In the rows, zero is written as 100.
Known rows, with every step that occurs
Q/T: [116 95 90 81 99 135 121 103 102 86 116 96 105 108 82 76 129 122 128 93 91 96 107 93 108 87 66 85 102 115 76 91 66 122 107 105 118 102 110 101 109 104 105 71 101 83 116 102 93 101 124 117 105 113]
X/U/T/E/G: [111 86 106 70 114 108 97 90 119 113 108 92 108 72 96 100 108 100 99 94 155 115 94 99 76 55 108 113 111 111 64 117 97 120 85 136 81 124 93 110 124 99 99 77 90 100 119 104 94 108 76 118 85 118]
J/T/U/G: [131 75 120 77 110 143 118 114 102 81 102 93 93 108 93 98 108 86 99 86 134 95 85 99 114 119 111 71 107 110 99 150 69 149 118 115 133 110 89 96 105 102 91 59 91 111 104 99 90 96 119 105 120 159]
J/T/Z: [115 97 122 82 90 142 128 105 97 61 110 95 106 98 102 98 133 92 85 102 125 92 80 80 110 127 84 76 98 106 105 141 55 127 114 114 122 74 114 89 93 115 95 69 99 110 99 104 75 90 127 99 86 164]
Q/T/U: [125 87 99 77 101 145 135 94 109 87 119 101 106 103 73 96 107 109 116 78 97 87 97 104 101 88 80 106 101 118 88 114 64 145 101 105 117 97 101 109 107 94 100 57 83 75 123 100 100 98 121 116 122 118]
E/G: [85 114 56 65 126 106 110 107 82 124 104 95 113 102 96 42 122 109 113 129 101 122 111 108 113 78 80 93 111 109 79 100 67 110 121 114 117 131 85 94 118 109 119 111 120 87 123 107 93 93 129 80 104 101]
G/E/T/U/A: [104 96 86 60 115 113 109 115 91 94 122 124 84 103 110 86 123 103 103 102 100 95 111 109 86 108 83 127 113 124 91 123 67 114 117 108 91 109 98 96 115 122 103 93 79 78 80 96 93 121 95 100 95 93]
G/E/T/J: [100 113 85 64 116 115 111 122 89 98 115 127 94 92 110 51 138 116 103 97 85 84 111 104 84 111 82 119 109 123 67 101 66 88 113 95 92 115 112 98 109 126 105 95 89 101 86 91 93 118 82 94 79 86]
U/T/E/G: [108 91 100 90 101 108 109 95 109 104 96 103 110 102 93 102 100 97 99 94 132 97 98 92 74 87 74 69 108 97 73 117 89 130 89 98 90 126 101 116 105 111 110 118 121 109 102 97 94 111 73 83 98 97]
G/Q/T/E: [136 107 92 91 121 133 109 90 113 67 120 108 92 78 81 92 114 134 102 85 73 58 123 71 86 97 76 107 94 110 91 72 26 118 104 84 97 94 113 114 118 107 65 80 95 88 126 102 51 122 84 115 90 102]
Z/T/U/X: [103 91 120 71 107 117 121 111 101 88 118 102 99 99 87 88 113 99 82 88 126 109 88 123 85 129 124 76 104 106 114 112 84 137 66 90 73 111 101 83 108 112 107 98 60 100 92 120 157 76 117 96 105 133]
J/T/U/G/Q: [136 78 120 79 119 144 114 113 106 76 104 95 90 101 91 106 107 94 98 84 130 85 89 92 113 123 112 74 105 111 101 142 55 149 119 111 128 111 86 99 110 104 80 62 86 111 110 96 77 102 112 111 116 152]
E/T/U/G/Q: [116 91 75 71 127 132 116 104 99 104 106 115 74 102 105 96 104 88 107 87 127 86 89 104 138 138 104 78 106 98 86 113 65 126 117 122 102 97 81 108 118 93 88 98 87 104 116 89 90 93 104 97 122 95]
J/T/E: [132 93 124 89 97 132 118 112 100 70 106 99 96 97 93 77 119 91 88 86 106 73 98 76 86 105 98 86 98 112 92 142 58 124 120 108 123 83 113 99 83 112 101 66 102 120 90 103 93 118 94 89 87 154]
E/G/U: [92 118 64 74 136 114 113 103 88 120 111 105 107 98 106 61 123 118 129 120 101 123 114 121 101 75 91 122 124 109 84 104 59 121 132 121 118 153 80 82 115 111 116 105 113 67 114 117 107 102 130 82 106 76]
A/U/G: [109 109 72 101 124 108 98 114 110 111 110 110 87 96 113 77 133 118 128 113 133 118 104 117 104 109 109 55 109 128 85 87 74 96 98 100 98 134 77 91 105 89 91 88 77 79 122 124 69 105 128 116 107 95]
G/U/X: [91 107 115 81 125 121 113 106 114 100 113 120 96 100 90 82 125 116 112 110 125 124 102 116 78 88 90 126 122 114 81 89 87 130 111 96 90 155 89 71 116 110 85 85 73 78 94 140 117 101 119 98 108 82]
Z/T/E/G: [109 108 94 80 103 100 115 109 82 93 107 98 105 94 108 61 118 102 84 90 93 87 110 107 82 120 119 74 103 99 114 115 64 111 81 101 86 98 118 94 92 124 125 110 106 100 91 108 146 98 102 71 80 121]
U/G/Q/T: [121 91 77 85 127 124 84 105 105 90 90 99 93 104 91 79 111 124 114 99 118 95 123 84 123 117 93 50 109 98 84 78 62 119 99 97 113 136 96 109 143 109 70 81 115 100 131 101 49 99 114 124 117 102]
U/T/E/G/Q: [113 93 98 91 110 109 105 91 111 99 98 105 106 95 93 113 99 105 98 92 125 89 103 88 73 89 73 72 106 94 77 109 75 129 90 93 86 126 101 117 112 112 97 120 116 107 105 96 83 116 66 90 94 92]
A/U/X: [94 117 95 97 125 100 106 105 115 108 125 116 85 96 98 79 134 115 126 121 139 126 88 118 76 95 90 78 104 136 83 75 71 97 93 80 72 126 78 83 99 89 90 96 51 76 105 141 94 106 120 114 97 84]
T/U/X: [94 90 112 63 120 127 127 97 118 106 109 113 103 94 61 85 94 86 78 98 137 118 84 108 83 90 100 117 98 119 89 115 92 145 87 87 88 113 82 100 113 91 80 78 59 93 114 124 110 84 113 96 128 127]
J/T/E/G/U: [130 99 113 91 112 126 118 105 91 83 108 101 94 101 103 81 114 90 109 87 108 78 101 91 86 101 99 99 107 107 100 147 47 130 135 114 130 102 106 94 85 112 112 76 114 104 89 103 106 125 99 81 90 124]
X/U/G/Q/T/Z: [118 88 93 69 128 124 89 90 116 100 104 91 100 69 96 92 117 111 100 97 152 110 106 89 115 88 119 100 107 108 81 98 75 116 86 133 92 115 96 108 147 96 65 52 89 90 140 109 55 94 110 142 96 123]
E/T/J: [104 107 75 63 116 137 126 109 88 100 104 117 96 94 98 54 129 94 112 88 104 81 79 98 127 126 87 72 105 105 48 101 77 104 111 105 85 91 102 98 108 99 91 112 89 131 106 92 104 90 91 74 96 98]
J/T: [120 91 117 78 101 137 113 121 96 73 109 91 98 106 99 77 136 106 103 103 110 99 91 88 108 106 91 75 105 116 85 125 63 125 127 116 128 106 101 83 99 114 104 70 93 118 94 104 89 103 117 106 91 160]
Z/T: [100 103 103 73 99 113 111 124 89 81 115 91 101 97 105 65 141 122 87 101 92 106 103 114 99 125 115 63 106 107 100 95 78 111 78 104 85 111 110 77 103 126 117 107 82 106 92 116 133 80 121 97 83 143]

Rows
[110 89 108 70 107 112 112 124 97 91 110 100 99 99 104 84 117 105 83 86 113 100 106 124 91 137 134 72 109 105 118 122 82 127 71 101 92 124 102 91 109 123 110 90 77 96 96 105 137 84 115 101 106 135] => Z/T/U/G/E
[111 87 104 71 106 119 116 118 95 91 105 97 102 101 99 88 113 101 82 84 120 102 96 123 104 139 135 62 108 101 114 121 83 136 71 105 92 116 97 88 109 115 105 91 78 102 103 108 139 74 122 95 111 144] => Z/T/U/G
[117 114 72 103 133 110 92 109 113 99 115 112 80 87 113 88 131 130 127 113 126 105 110 111 102 112 111 59 107 126 86 73 53 97 99 91 90 136 74 94 115 90 71 94 71 77 128 123 49 111 119 123 102 86] => A/U/G/Q
[133 91 115 87 114 128 112 100 88 75 106 98 96 107 101 91 110 83 114 89 117 83 99 93 88 103 91 88 114 108 103 157 51 140 137 115 118 97 104 92 94 112 102 83 112 96 83 107 101 125 102 78 95 127] => J/T/E/G/U/A
[125 96 121 92 116 120 114 103 93 89 105 103 93 107 96 80 109 85 110 90 127 86 96 91 81 104 94 94 107 107 101 144 51 132 132 104 119 104 107 94 93 111 109 77 109 103 85 109 113 125 98 80 96 118] => J/T/E/G/U/X
[102 87 89 56 124 114 84 107 112 117 94 88 105 76 97 61 123 106 98 108 152 131 104 99 113 72 129 99 114 114 67 103 106 109 90 142 98 135 87 100 138 97 81 55 87 102 132 114 77 92 112 129 102 136] => X/U/G
[110 112 70 100 126 98 92 119 102 112 117 120 74 101 129 81 137 119 136 111 128 109 111 123 100 119 107 67 112 131 90 92 62 84 105 102 96 133 81 95 104 98 98 89 78 71 106 114 74 120 116 120 99 71] => A/U/G/E/T
[94 108 66 67 136 115 105 96 82 110 109 101 110 107 101 76 118 107 136 122 109 127 111 124 105 76 79 105 133 107 87 116 69 140 135 119 102 148 79 77 128 110 103 117 110 58 106 123 106 102 132 76 110 75] => E/G/U/A
[112 115 58 72 142 121 109 92 85 103 111 101 109 91 89 63 113 124 132 105 89 89 114 97 109 88 72 89 107 106 77 80 30 119 122 91 102 129 93 106 134 106 91 109 118 83 133 97 74 103 109 92 100 76] => E/G/Q/T/J
[104 111 90 87 126 104 114 91 98 113 100 119 104 91 88 58 96 91 95 97 109 94 115 99 65 77 94 128 105 105 94 119 68 122 111 95 99 112 105 107 95 107 101 97 113 85 103 119 112 120 89 62 98 81] => T/E/G/U/X
[95 113 86 72 105 109 113 117 91 93 119 126 91 95 122 75 140 111 91 111 94 91 109 96 91 119 76 126 104 115 95 109 60 91 112 109 99 94 115 100 103 131 111 89 97 83 86 95 82 114 101 102 76 93] => G/E/T/Z
[127 96 98 91 94 129 123 94 105 84 111 103 104 101 78 75 113 108 110 76 86 71 113 82 86 86 74 99 93 111 84 107 61 123 101 96 112 79 123 115 92 103 103 65 110 88 111 101 97 117 100 100 100 113] => Q/T/E
[108 109 70 77 145 115 109 86 92 112 116 102 98 99 85 79 103 115 131 110 111 101 110 103 102 87 73 99 108 106 92 86 32 130 121 94 103 128 84 107 135 101 95 105 109 73 131 104 87 105 116 102 112 71] => E/G/Q/T/U/X
[102 89 93 59 126 107 79 112 109 117 100 95 103 76 103 61 126 112 96 109 144 128 115 101 96 70 126 119 115 122 71 104 100 102 92 138 98 143 93 100 138 108 88 50 86 93 119 109 76 104 103 136 93 124] => X/U/G/E
[123 99 84 93 105 123 122 89 94 99 109 102 107 106 82 69 106 104 123 83 88 76 114 89 92 81 72 97 100 107 89 111 53 123 110 103 118 86 117 118 98 103 116 76 127 81 114 99 102 118 103 92 102 93] => Q/T/E/G
[119 99 96 77 104 147 130 97 101 82 111 102 122 96 70 67 124 116 128 77 87 81 96 93 98 94 70 78 102 114 57 96 67 127 94 83 101 102 116 105 111 100 89 75 96 102 120 99 95 93 106 101 101 109] => Q/T/J
[110 106 93 105 110 110 110 106 121 96 127 109 90 92 113 117 136 125 132 109 131 113 87 121 81 94 87 61 111 130 72 89 72 107 91 96 78 135 77 89 97 94 100 107 63 78 109 119 78 110 105 121 92 89] => A/U/T
[97 110 78 75 100 131 130 100 91 91 110 115 90 99 116 87 132 88 90 104 118 90 79 92 138 140 76 81 98 95 89 114 66 109 112 125 95 62 106 98 99 105 100 105 103 102 106 100 87 85 118 84 92 108] => E/T/Z
[128 85 123 73 105 148 128 112 104 75 115 95 95 100 85 99 116 91 94 86 117 90 81 97 101 107 102 96 103 120 97 148 59 146 122 115 126 100 91 91 93 102 96 60 75 109 101 101 95 98 116 103 108 165] => J/T/U
[105 92 91 61 122 110 87 105 106 113 101 101 98 77 115 77 125 100 97 104 157 121 104 99 109 92 122 115 113 112 80 113 94 102 91 143 95 120 97 106 134 105 89 54 92 90 118 104 73 101 104 130 89 117] => X/U/G/E/T/Z
[83 113 77 75 142 105 108 100 89 127 107 108 103 107 101 60 115 108 130 124 122 132 107 122 95 78 85 114 124 106 84 96 65 125 127 108 105 158 79 81 122 108 112 109 108 69 107 126 119 103 129 80 110 62] => E/G/U/X
[109 118 59 80 134 119 110 87 85 101 113 98 107 93 96 78 114 123 123 115 97 94 113 95 115 94 68 95 104 101 96 87 24 120 121 102 109 113 97 106 128 110 95 107 123 72 134 100 68 100 121 98 99 80] => E/G/Q/T/Z
[99 91 113 85 84 128 120 94 118 80 101 101 119 97 94 131 117 104 81 105 145 111 79 91 96 111 66 59 103 93 80 115 94 133 73 99 83 111 104 103 111 114 93 110 105 107 109 102 71 82 102 103 92 122] => U/T/Z
[107 96 110 68 101 123 127 117 99 82 121 96 104 91 96 87 121 107 79 85 101 97 93 122 93 126 129 84 105 108 113 117 77 133 73 103 84 106 99 84 99 117 109 95 64 97 98 113 143 76 119 96 100 147] => Z/T/U
[112 107 99 86 110 103 116 108 84 91 112 101 101 93 110 69 119 107 94 86 91 87 112 114 75 119 124 87 110 99 115 113 63 117 87 102 88 109 115 87 91 124 124 109 102 91 90 113 152 102 105 73 83 111] => Z/T/E/G/U
[127 93 89 91 109 126 119 82 94 88 112 104 105 109 85 89 103 100 138 80 97 80 112 99 89 83 70 98 111 107 95 120 58 140 118 102 107 93 115 108 107 103 105 84 120 63 106 107 106 123 106 89 109 81] => Q/T/E/G/U/A
